In the rows, zero is written as 128.
Known rows, with every way that one mark hangs from another:
nusa{nirar{tuson vomib}}: [ 89 101 166 151 136 119 126 150 154 123 126 132  95 165  88 151 165 124
 107]
vavo{koto{nirar{vomib}} tuson zudu}: [124 147 169 111 130  98 131 159 151  96  37  83 123 165 104 129  74 126
 117]
pabas{koto{nirar{vomib} vavo{tuson zudu}}}: [111 120 173 118 191  99 140 162 156 106  50  91 159 164 108 141  97 116
 122]
koto{vavo{tuson zudu}}: [146 131 163 127 180 116 137 102 116 116  62 126 167 127 178  98 127 132
 125]
koto{nirar vavo{tuson zudu}}: [141 140 177 105 158 115 135 131  99  99  51 103 156 148 155 121  96 125
 128]
pabas{koto}: [130 124 136 137 143 130 127 164 163 131 127 124 147 125 117 143 126 112
 129]
pubov{koto{nirar{tuson} vavo} vomib}: [100 119 201 112  75 115 104 212  89  96  75 158  89 156  91 118 152 136
  91]
koto{nirar}: [123 138 142 107 106 128 126 154 110 111 118 106 117 150 105 150  96 122
 131]
koto{nirar{vomib} vavo{tuson zudu}}: [108 123 165 111 176  96 144 126 122 103  49  95 139 164 121 127  97 132
 120]
pubov{koto{nirar{tuson}} vomib}: [105 147 200 108  56 130  96 209 109 102  90 142  78 164  73 131 131 133
 103]
pubov{koto{vavo} vomib}: [126 111 154 139 112 107 112 175 122 104  72 175 104 130 121 101 150 144
  82]
nirar{vomib}: [ 95 110 119 135 144 109 138 125 153 132 128 120 112 143  95 135 128 134
 120]
pubov{koto{nirar vavo} vomib}: [122 119 168 117  88 108 110 201 102  86  60 152  91 153  99 125 118 140
  86]
zudu{nirar}: [132 135 126 126 108 140 137 142 124  95 133 130 111 143 121 109 119 153
 106]
rido{nirar{tuson vomib}}: [ 96 127 150 160 134 103 124 144 130 133 139 141  87 170  64 153 130 114
 114]
rido{nirar{tuson vomib} pabas{koto{vavo}}}: [ 88 120 165 173 163  81 140 185 143 120 115 135 151 159  35 130 138  91
 120]
pabas{koto{nirar}}: [127 133 149 115 122 130 125 188 142 113 114 102 136 149  93 166  96 107
 132]
pubov{koto{nirar}}: [137 144 150 115  82 114 123 191 115 102 100 111 101 150 100 150  94 136
 106]
pubov{koto{vavo{zudu}} vomib}: [138 120 167 114 143 110 121 165 113 111  50 175 115 148 146  84 141 143
  89]
vavo{zudu{nirar}}: [146 142 140 100 140 142 148 133 114 104 109 131 124 158 145  93 110 153
 112]

Rows:
[ 94 115 151 137 144  96 133 136 134  94  72  95 127 149 100 141 104 135
 113] => koto{nirar{vomib} vavo{tuson}}
[111 122 162 143 119  78 129 175 139  87  55  98 112 149  94 141 102 147
  89] => pubov{koto{nirar{vomib} vavo{tuson}}}
[140 159 191 115 168 106 143 165 131  92  42  82 209 145 111 111  83  97
 147] => rido{pabas{koto{nirar vavo{tuson zudu}}}}
[158 138 143 105 113 130 145 170 122  88  83 133 119 152 144  85 109 147
  96] => vavo{koto zudu{nirar}}
[119 142 153 201 178  71 137 156 177  97  74 113 171 146  56 135  91  95
 116] => rido{nirar{vomib} pabas{koto{vavo{tuson}}}}
[112 127 214  88 106 120 114 203  80 106  52 160  99 171 114 102 144 133
  98] => pubov{koto{nirar{tuson} vavo{zudu}} vomib}
[ 82 125 174 115  85 102 124 201 124 115 113 106  82 168  57 150 129 139
 104] => pubov{koto{nirar{tuson vomib}}}
[ 90  93 171 112 177 119 156 180 139 111 107 138 135 168 106  97 167 141
 101] => pabas{koto{vavo{zudu{nirar{tuson vomib}}}}}
[101 104 171 114 138 102 154 183 109 102  90 147 102 167 115  79 166 170
  74] => pubov{koto{vavo{zudu{nirar{tuson vomib}}}}}
[112  96 136 119 192 112 163 167 152 103  93 132 141 165 117 103 131 144
  94] => pabas{koto{vavo{zudu{nirar{vomib}}}}}
[ 93 147 166 169 146  96 131 182 163 126 132 120 138 165  18 142 118  89
 132] => rido{nirar{tuson vomib} pabas{koto}}
[166 161 165 123 115 128 135 151 141  75  55 115 133 142 153  82  94 151
 100] => vavo{koto tuson zudu{nirar}}
[126 144 191  80  94 126 128 192  94 115  82 115 118 164 119 118 120 112
 128] => vavo{koto{nirar{tuson}} zudu}
[ 68  87 174 118 142 104 137 199 133 118 115 114 129 165  68 154 151 112
 118] => pabas{koto{nirar{tuson vomib} vavo}}
[ 79  99 173 118 105  87 134 202 107 108  96 120  93 160  74 137 151 144
  93] => pubov{koto{nirar{tuson vomib} vavo}}
[111 120 130 179 177  73 146 171 157 110 101 129 154 156  46 139 106  93
 114] => rido{nirar{vomib} pabas{koto{vavo}}}
[112 150 121 169 141  84 139 134 143 114 117 118 123 162  40 134  85 106
 125] => rido{nirar{vomib} pabas}
[124 105 150 117 142 116 132 190 124 107 101 115 147 144 112 153 117 109
 119] => pabas{koto{nirar vavo}}
[ 86  98 165 103 163 117 159 145 105 112 109 141 116 168 119  82 168 158
 100] => koto{vavo{zudu{nirar{tuson vomib}}}}
[152 138 162 124 162 126 146 118 114  84  67 129 151 138 172  77 119 157
 103] => koto{vavo{tuson zudu{nirar}}}
[133 145 152 130 133 110 144 148 166  79  55 109 118 156 121  87  96 157
  95] => vavo{koto tuson zudu{nirar{vomib}}}
[126 132 161 129 126 112 125 139 107  90  76 102 144 134 133 134 103 128
 120] => koto{nirar vavo{tuson}}
[ 99 112 159 143 160  98 131 171 166  95  69  90 147 149  87 156 103 116
 116] => pabas{koto{nirar{vomib} vavo{tuson}}}
[120 118 158 139 194 111 152 149 171  89  65 117 155 155 126 100 117 147
  98] => pabas{koto{vavo{tuson zudu{nirar{vomib}}}}}
